What can hang from each mark:
R: V
F: D
V: R
P: D G
C: W
G: F P W
D: F P W
W: C R

Every row comes from one small tree of marks. Brackets hold a mark, then the marks that hang from it, in alphabetical order. Every link used is in the known rows. Which tree was each row made from?
Known rows:
[F [D W]]: [-1.06  2.18 -4.33  0.47  0.11  0.93 -2.40 -0.13 -0.07 -4.27  0.28  2.92
  0.38  2.72 -0.77 -0.44 -0.67 -0.88  0.80 -3.60 -0.67  1.74 -0.67  1.84]
[F D]: [-0.48 -0.49 -3.54  1.52  0.37  0.24 -4.11  0.26 -1.17 -3.63 -0.14  3.28
  1.25 -0.25  0.73 -1.24 -0.90 -0.37 -1.07 -1.11 -0.99  2.16  0.51 -2.31]
[C [W [R V]]]: [ 0.80  1.37  1.06  1.15 -1.36  5.81 -8.99  1.54  1.06 -2.65 -0.14 -0.37
  1.45 -3.94 -0.13  1.01 -5.67 -3.53 -3.54  4.53  0.07  2.62  2.15 -2.07]
[G [F D] P [W C]]: [ 0.68  1.63  4.38 -2.15  3.81 -6.41  5.96 -3.70 -0.33 -3.76 -0.16 -0.72
 -0.39 -2.10  1.15  2.13  1.73  4.13  2.84 -3.48  0.94 -0.81 -0.50 -0.62]
[C W]: [-0.44  1.73 -3.35  3.46 -0.58  3.68 -4.90  0.51  0.21 -2.32 -0.39  2.80
  1.17  0.58  0.32  0.42 -3.48 -5.62 -2.41  1.44 -1.01  1.61  1.09 -3.64]
[D P [W C]]: [-0.68  2.11 -4.33 -0.13 -0.04  1.71  2.39  0.31 -0.18  2.15  0.13 -0.30
 -1.39 -1.58 -0.07 -1.30  0.42 -1.96  2.22  0.73  0.65  0.80 -3.65  1.29]
[G [W [R V]]]: [ 1.71  0.12  2.29  0.26 -0.79  4.16 -4.74  2.54  2.25 -1.65  0.89 -0.68
 -1.44 -4.19 -1.07  1.48 -4.18  0.59 -1.60  4.32 -0.18  2.75  0.00  0.28]
[W C [R V]]: [ 0.36 -2.08  4.94 -0.72 -0.86  4.43 -4.93  2.11 -0.54  1.22  0.05 -1.18
  0.35 -7.93  0.33 -0.37 -2.54 -0.85 -2.59  4.97  0.17  3.58 -1.34 -2.25]
[W C R]: [-0.22 -3.33  3.28  0.53 -1.80  4.86 -3.69  3.18 -0.38  1.72  0.02  0.37
  0.61 -5.65  0.70 -0.99 -3.89 -1.94 -3.19  2.78 -1.20  2.58 -1.98 -4.75]
[W C]: [-0.94 -1.31 -0.10  1.88 -0.29  2.16 -0.60  1.13 -1.34  1.04 -0.28  1.83
 -0.03 -3.47  0.92 -0.79 -0.45 -2.78 -1.41  1.88 -0.89  2.52 -2.22 -4.05]
[G F]: [ 1.09  0.61 -1.27  3.91  2.00  0.54  1.67 -1.68 -1.59 -0.94 -0.19  1.94
  1.06  2.52  0.49 -0.11 -0.05 -3.38 -1.01 -0.07 -1.04  1.06  1.98 -1.76]
[D F [P G] [W C]]: [-1.42 -0.34 -3.73 -1.65 -0.16 -1.72  3.22 -0.27 -1.48  2.91 -1.09 -0.37
 -1.26  0.94 -0.16 -2.76  4.08 -0.21  2.76  0.08  1.43 -1.40 -2.03  0.76]
[D F [P G]]: [ 0.16 -1.57 -6.10  1.77 -0.12 -0.82 -0.02 -0.15 -2.30  2.05 -1.17  1.14
 -0.06  1.53  0.94 -3.61  2.96 -0.18  0.15  2.20  0.35 -1.12  1.03 -2.28]
[G F P]: [ 2.26  2.83  0.09  4.55  3.05 -0.48  3.22 -4.46 -2.24 -0.70  0.34  1.09
  0.76  2.42  1.40  0.84  2.03 -1.93 -0.09 -2.52 -0.36 -0.36  1.27 -0.46]
[D F [W C [R V]]]: [-0.41 -0.51  3.14 -2.98  0.81  2.81  1.62  1.12 -0.03  1.78  0.13 -2.55
  0.03 -5.38 -0.96 -0.90  0.02 -0.55 -0.64  3.12  1.50  2.66 -2.19  1.96]
[P [D F [W C]] G]: [-3.78 -2.60  0.17 -3.40 -1.72 -3.34  0.02  1.05 -0.83  3.17 -1.02  0.15
  0.47  2.67 -0.68 -1.23  4.53  0.17  0.18 -1.28  0.44 -1.42 -0.50  1.11]
[P D [G W]]: [-1.73 -2.07 -0.30 -0.44 -3.63 -1.99 -5.84  2.43  1.30 -0.40 -0.32  2.34
 -0.95  3.36 -0.76  1.21 -0.12  1.54 -0.91  0.04 -1.17 -1.33  1.54 -0.49]
[D F W]: [-0.57  1.92 -5.01  1.98  1.41  1.97  3.62 -0.32 -0.68 -0.04  0.25  1.80
  0.15  2.96 -0.83 -1.47  1.59 -3.19  0.06 -0.49 -0.30  1.48 -1.02  1.58]
[V R]: [-0.02 -2.29 -1.42  4.55 -0.73  6.77 -6.82 -0.36  0.05  0.85  1.32  4.26
  1.69 -2.25  0.27 -0.84 -2.01 -2.20 -2.73  0.33 -3.37  1.75  1.59 -3.59]
[D F P [W R]]: [ 0.84  0.39 -5.42  0.28  0.27  3.58  2.60  1.13  0.37  2.08  0.38 -1.61
  0.37 -0.73 -0.45 -2.94 -0.99 -1.13  0.04  2.03  0.60  0.17 -0.92  1.59]
[G P [W C [R V]]]: [ 1.88  0.94  6.93 -1.78  0.15  1.59 -0.79  0.16  1.03  0.09  1.02 -3.23
 -1.91 -8.07  0.28  2.57 -1.65  2.92 -0.05  2.33  1.04  1.56 -2.85 -0.15]
[G P W]: [ 1.61  3.27 -1.11  3.48  0.59  0.94  1.68 -1.19  0.60 -1.60  1.08  0.79
 -2.05  0.05  0.28  1.94 -0.14  0.08  0.46 -1.13 -0.66  0.30 -1.71 -0.14]

Write each row's tree:
[ 0.77  1.68  2.26 -0.38  0.04 -0.10  0.25 -2.06  0.37  0.69  1.05 -2.18
  1.81  3.96 -0.23  1.60  0.39  0.00 -0.68 -4.05  0.07 -1.99  1.54  4.25]	[G F [P [D [W R]]]]
[ 0.65  0.20  1.71  2.01  0.15 -2.19 -0.23 -0.73  0.28 -2.40 -0.78  2.00
 -1.50  5.31 -0.78  1.56  0.20  0.15  1.03 -1.14 -0.81 -1.14  2.51 -0.61]	[P [G F W]]
[-2.18 -4.12 -2.27 -0.01 -1.66 -2.32 -3.42  1.05 -1.75  2.07 -1.13  1.83
  1.72  2.76  0.51 -2.06  3.51  0.10 -2.41  0.39 -0.72 -1.10  2.70 -1.83]	[P [D F] G]
[-1.09 -1.51  1.34 -1.67 -0.05  3.29  2.75  2.19  0.00  2.10  0.09 -1.11
  0.41 -3.15 -0.50 -1.57 -1.04 -1.75 -1.14  1.28  0.17  1.65 -2.83 -0.40]	[D F [W C R]]
[-1.68  0.22 -1.63 -0.39  1.42  0.55  5.61  0.22 -0.96  1.79 -0.24  0.65
 -0.24 -0.88 -0.38 -1.16  2.24 -2.57  0.59  0.52  0.38  1.77 -3.09  0.09]	[D F [W C]]
[-0.98 -2.26  0.78  0.94 -1.30 -3.33 -4.31 -0.81 -1.69  0.54 -1.14  2.14
  1.83  5.91  0.25 -0.01  2.22 -0.60 -1.50 -1.52 -0.90 -1.95  4.47 -0.79]	[P D [G F]]
[ 1.19 -0.12  5.27 -0.27 -0.91  2.11  0.47  1.39  1.31  0.40  0.94 -1.92
 -1.65 -5.98  0.66  1.79 -2.48  1.79 -0.56  0.82 -0.32  0.39 -3.47 -2.41]	[G P [W C R]]
[ 1.50  0.83 -2.04  1.05  0.57 -3.27  1.71 -1.23  0.17 -0.77 -0.80  0.58
 -1.92  3.99 -0.20  0.25  0.76  1.50  2.77  0.52  0.38 -2.58  2.26 -0.09]	[D [P [G F W]]]
[-0.26  2.93 -7.95 -0.18  0.59 -0.07 -0.80 -0.62 -0.10 -2.64  0.22  1.59
 -0.11  1.39 -0.25 -1.75  0.11  0.27  2.54 -1.83  0.51  0.52 -0.87  2.72]	[F [D P W]]
[-1.69 -1.01  4.14 -4.42 -2.40  2.21 -4.93  2.30  1.21  2.47  0.51 -2.68
  0.56 -3.79 -1.12  0.75 -1.06  0.18 -1.42  2.16  0.80  1.96 -1.37  3.21]	[P [D [W C [R V]]]]
[ 0.14  2.35 -8.70  1.30  1.81  0.94  5.51 -0.68 -0.59  1.78  0.09  0.08
 -0.44  1.64 -0.12 -2.74  2.18 -1.85  1.79  1.04  0.86  0.28 -1.24  2.45]	[D F P W]
[ 1.02  1.57 -4.49  1.16 -1.54  5.69 -2.25  1.82  1.00  1.03  0.76 -0.56
 -0.45 -0.12 -0.73 -1.64 -3.07 -2.08  0.13  0.96 -0.28  0.42 -1.39  1.83]	[D P [W R]]
[ 0.70  0.85  0.21  2.07  1.71 -3.40  1.50 -3.67 -1.60  0.94  0.27 -0.14
  2.02  3.13  1.57  0.96  3.05 -0.30 -0.98 -2.51 -0.22 -1.42  2.62  0.63]	[G F [P D]]
[-0.91  2.58  2.78 -1.57  1.79 -3.81  5.14 -3.60 -0.90  1.69  0.26 -1.33
  0.89  2.72  0.42  1.88  4.02 -0.20  1.48 -4.85  0.75 -1.79 -0.75  3.64]	[G F [P [D [W C]]]]
[-0.47  1.90 -2.26 -2.84  2.96 -4.20  5.22 -2.58 -0.98 -1.53 -0.65 -0.72
  0.46  0.00  0.29 -1.05  1.81  1.40  4.17 -2.08  1.70 -0.44 -0.51  1.95]	[G [F [D P [W C]]]]
[-0.15  0.56  4.58 -1.66  1.88 -6.11  5.81 -2.42  0.29  1.30  0.16 -2.18
 -0.19 -1.07  1.04  2.83  2.68  2.68  1.22 -1.38  0.70 -1.87 -0.03 -0.02]	[G F [P D] [W C]]
[ 0.35 -3.41  8.06 -1.71 -1.25 -1.14 -1.27  1.68  0.69 -0.52 -0.88 -0.83
 -1.06 -0.91 -0.46  1.38 -2.31  1.65  0.12  0.64 -0.14 -1.17  0.72 -2.95]	[P [G F [W C R]]]
[-0.68  1.44 -0.46 -0.30  0.50 -3.44 -2.62 -2.37 -1.16 -5.15 -0.91  2.69
  0.74  7.92 -1.05  0.00  1.91  0.21  2.22 -6.43 -0.05 -1.36  2.77  2.84]	[P [G [F [D W]]]]
[-3.18 -1.45 -1.38 -3.02  0.10 -1.80  4.35  1.08 -0.32  3.43 -0.19 -0.49
  1.03 -0.38 -0.28 -1.06  3.04 -0.71 -0.19  0.31  0.51  0.61 -1.65  1.20]	[P [D F [W C]]]
[-2.15 -0.03 -5.13 -0.59  0.09 -0.51  2.47  0.43 -0.17  1.96  0.24  0.55
  1.34  3.05 -0.74 -1.17  2.52 -1.53 -0.79 -0.47 -0.05  0.08  0.35  2.53]	[P [D F W]]
[ 1.55  2.21 -0.27  1.98  3.66 -3.66  1.62 -4.96 -2.32 -4.10 -0.03  1.09
  1.84  2.03  1.75  0.15  1.91  1.25  0.70 -4.59  0.10 -0.48  2.10 -0.04]	[G [F D] P]
[ 3.21  1.55  4.34  2.02  1.54  0.39  2.61 -1.53  1.10 -1.60  0.95 -1.67
 -0.52 -0.09  0.26  2.41 -2.09  1.19 -0.11 -1.37 -0.24 -0.92  0.89  0.00]	[G F P [W R]]
[ 0.43 -1.83  1.17 -1.36 -0.43 -1.33  2.06  0.99  1.63  1.70  0.95 -2.94
  0.64 -2.05  0.72  0.63  0.20  3.46 -1.89  1.01  0.22 -1.24  0.44 -0.13]	[G [P [D F]] [W R]]
[ 0.69  0.54 -4.09  1.35 -1.84 -0.20 -2.50  1.18  0.88 -0.21 -0.39  1.57
 -2.77  1.61 -0.24 -0.44 -0.41  1.23  1.66  1.43 -0.23 -1.35  0.06 -1.10]	[D [P [G W]]]
[ 0.30  0.84 -4.88 -1.41 -0.95  2.26 -3.33  1.45  0.93 -2.09  0.39 -0.24
  0.53 -0.44 -0.37 -2.06 -3.09  0.99  0.92 -1.38  0.31  0.44 -0.68  2.28]	[F [D P [W R]]]
[ 1.39  2.21  4.57  0.74  3.20 -3.39  7.44 -3.24 -0.24 -0.62  0.18 -1.03
 -1.47 -1.59  0.96  2.64  1.44  1.29  2.02 -1.30  0.61 -0.74 -1.31 -0.92]	[G F P [W C]]
[ 1.48 -1.74  4.86  0.76 -1.28  0.22 -3.35  1.38  1.20 -1.95 -0.43  0.33
 -0.74  3.06 -0.90  1.27 -3.00  0.96 -0.50 -0.15 -0.85 -1.37  2.93 -1.43]	[P [G F [W R]]]
[-1.50 -2.16 -1.87 -1.67 -1.40  1.79 -0.51  2.62  0.96  2.29  0.47 -0.98
  2.00  1.09 -0.86 -1.25 -0.54 -0.64 -2.51  0.73 -0.17  0.15  0.62  2.00]	[P [D F [W R]]]
[-0.06 -2.57  4.09 -0.81 -1.86  3.06 -1.36  4.08  2.01  0.23  0.46 -0.74
 -1.35 -5.87 -0.25  0.78 -4.82  0.36 -1.32  3.46 -0.87  1.81 -2.62 -3.61]	[G [W C R]]
[-0.13 -3.78  4.76 -1.66 -2.52 -2.34 -4.62  2.07  1.86 -0.44 -0.47 -0.46
  0.48  3.58 -0.81  1.56 -1.92  2.51 -1.43  0.03 -0.82 -2.51  4.16 -0.19]	[P D [G F [W R]]]
[ 1.94 -0.72 -0.95 -1.95  1.44 -2.67  1.26  0.11  1.51 -3.39 -0.09 -1.69
  0.33 -1.84  0.33 -0.47 -3.39  4.41  1.48  1.04  0.96 -0.93  2.46 -0.55]	[G [F [D P]] [W R]]
[ 3.81  3.01  5.70  0.71  2.48  0.24  1.13 -2.68  0.98 -1.79  1.07 -2.95
 -0.83 -2.18 -0.09  3.15 -1.04  2.17  0.35  0.70  1.06  0.00  1.47  2.23]	[G F P [W [R V]]]
[ 0.34 -0.81 -3.84 -0.41 -1.74  2.34 -1.56  1.50 -0.09  1.87 -0.44 -0.60
 -0.24  2.29 -0.86 -3.04  0.18 -0.04  0.55  0.44  0.54 -1.68  0.14  1.63]	[D F [P G] [W R]]
[-3.50 -1.40  1.10 -2.65 -3.71 -1.21 -4.78  1.67 -0.26  1.81 -0.65  1.30
 -0.28  3.30 -0.93  0.23  2.11 -0.70  0.16 -2.56 -0.56 -0.99 -1.16  1.64]	[P [D [W C]] G]
[ 0.53 -0.39  1.52 -1.16  0.62 -4.53  3.29 -0.78 -0.09  0.59 -1.30 -0.72
 -2.11  0.38  0.27  0.38  1.27  2.30  3.32  1.38  0.93 -2.32  0.23 -1.45]	[D [P [G F [W C]]]]
[-1.06  0.07  2.53 -1.71 -0.63 -3.03  1.91 -0.08  0.74  1.87  0.65 -1.31
 -0.96 -3.21  0.97  2.36  1.63  2.54  0.13 -0.23  0.02 -0.50 -2.33 -0.55]	[G [P D] [W C]]
